Each row comes from the steps of one walk. Every step used is in the known rows, and no mark comes twice. Write the walk behind each row, first mark first.
In the rows, 128 means zero.
Known rows:
s z w k y: 114 206 115 103 148 121 112 105 106 150 130 167 130 99 111 138 137 142 80 115 158 120 156
k s z w: 155 122 144 125 156 112 85 152 122 137 144 188 85 122 144 119 142 137 97 107 131 139 140
s z: 151 98 130 113 97 118 137 138 162 136 139 152 109 111 121 118 138 118 148 132 153 153 136
u k y: 140 140 113 125 135 122 140 100 164 115 114 122 138 118 131 146 130 106 144 123 127 131 136
s z y k u: 110 80 119 130 98 126 118 132 107 145 123 88 143 152 95 110 108 131 152 158 134 136 115
r z: 150 93 144 109 98 120 138 127 173 126 146 136 108 109 131 124 142 132 148 141 148 140 148
u k s: 162 98 132 155 139 114 118 134 158 119 119 127 103 152 150 140 123 122 142 110 99 131 126
r z y: 130 78 146 120 95 130 115 113 152 120 135 96 120 116 108 134 116 138 162 138 122 153 140
w z s k u l: 131 138 117 149 129 150 166 117 91 126 118 117 175 122 135 122 104 95 133 127 114 106 125
r z s k: 147 118 131 134 106 128 159 104 159 117 154 121 109 101 131 153 140 116 115 154 129 106 151
y k u: 126 99 115 130 118 119 144 140 134 136 124 110 142 152 126 116 138 117 144 138 134 124 114
w k s z y: 115 122 131 162 108 118 88 132 95 152 116 94 116 154 93 137 101 163 132 109 109 138 135
y k s: 151 107 128 153 126 100 115 158 140 132 135 126 103 168 136 120 143 126 133 114 107 126 117
s z w k: 122 159 126 103 131 125 117 121 124 144 140 164 112 107 123 136 136 143 94 124 153 127 142
z w k s: 125 171 134 143 169 118 93 139 109 135 128 148 109 143 138 139 138 152 88 85 114 120 132
y k u l: 132 96 116 129 110 115 137 140 100 137 103 128 161 153 127 115 135 92 175 144 141 123 101
r z w k: 126 159 136 100 136 128 118 113 133 136 145 142 112 109 128 143 141 155 90 133 143 113 155
y k b: 140 130 121 130 122 101 130 169 149 119 141 155 112 171 134 111 143 125 136 167 118 140 91
z s: 134 108 130 132 105 127 148 121 154 109 142 137 124 116 119 137 155 110 150 114 130 135 120
w k u l: 116 135 114 136 116 126 138 121 83 145 84 113 178 142 113 134 125 116 168 118 150 129 117
y k w z: 125 125 140 115 137 146 146 154 127 122 133 137 132 127 154 86 127 134 130 133 128 117 124
y k: 140 105 119 125 103 113 143 136 164 121 142 127 119 140 126 121 146 110 147 135 131 136 115
z w k u: 102 163 123 118 159 139 119 120 101 136 113 128 150 126 127 137 133 143 98 112 145 122 129
u k: 154 91 125 125 118 125 146 115 182 109 122 122 120 126 140 146 130 106 158 131 124 139 124

Write each row's walk:
122 185 127 107 148 114 108 155 104 142 144 189 107 139 124 122 134 152 81 149 142 135 115 | s z w k b
135 95 139 119 151 147 142 123 143 105 98 135 125 113 159 128 135 115 159 144 136 126 117 | u k w
128 124 149 112 142 158 142 145 129 118 124 143 137 103 154 93 124 134 138 114 133 140 135 | k w z
103 87 120 139 113 134 118 126 113 125 113 70 155 156 106 120 115 125 161 138 113 137 104 | z y k u
110 101 150 127 149 172 126 116 119 104 104 91 145 118 144 116 86 133 158 128 97 134 125 | u k w z y
113 91 125 137 97 122 115 127 145 109 130 88 131 143 108 131 121 118 167 133 108 149 105 | z y k
104 127 145 139 155 174 132 123 113 101 110 91 147 97 144 119 80 131 129 131 102 133 131 | s k w z y
137 128 117 146 121 131 163 111 157 104 139 119 124 105 131 154 137 101 124 131 120 122 126 | z s k
115 169 124 112 147 132 120 118 130 122 130 144 125 113 129 145 142 134 104 105 136 128 129 | z w k
104 214 115 112 160 128 110 103 112 131 121 147 142 106 122 148 143 135 91 103 140 120 147 | z w k y
120 127 132 141 154 155 158 117 116 104 115 132 129 91 149 140 140 104 124 141 135 105 123 | z s k w
119 135 129 139 117 123 116 163 125 118 145 110 133 177 118 94 93 147 133 150 78 149 92 | w z y k b
115 202 127 100 150 124 112 94 117 143 137 146 129 99 120 146 144 153 80 123 150 108 169 | r z w k y
110 157 123 109 142 134 115 123 94 156 123 142 139 121 119 126 129 150 89 129 162 121 139 | s z w k u
140 108 125 141 113 133 157 105 94 134 116 115 151 117 130 146 129 97 137 163 140 95 134 | r z s k u l
151 125 132 129 147 100 90 158 116 146 155 174 81 150 142 114 144 135 89 129 125 117 131 | y k s z w
141 136 130 153 114 104 110 144 114 162 128 134 106 148 111 131 129 157 118 108 130 127 145 | w k s z
127 143 118 147 129 153 171 120 126 124 138 98 157 121 135 123 107 121 101 124 112 109 136 | w z s k u
115 109 130 132 99 136 128 132 146 120 144 85 139 144 115 110 97 133 145 120 90 144 119 | w z y k
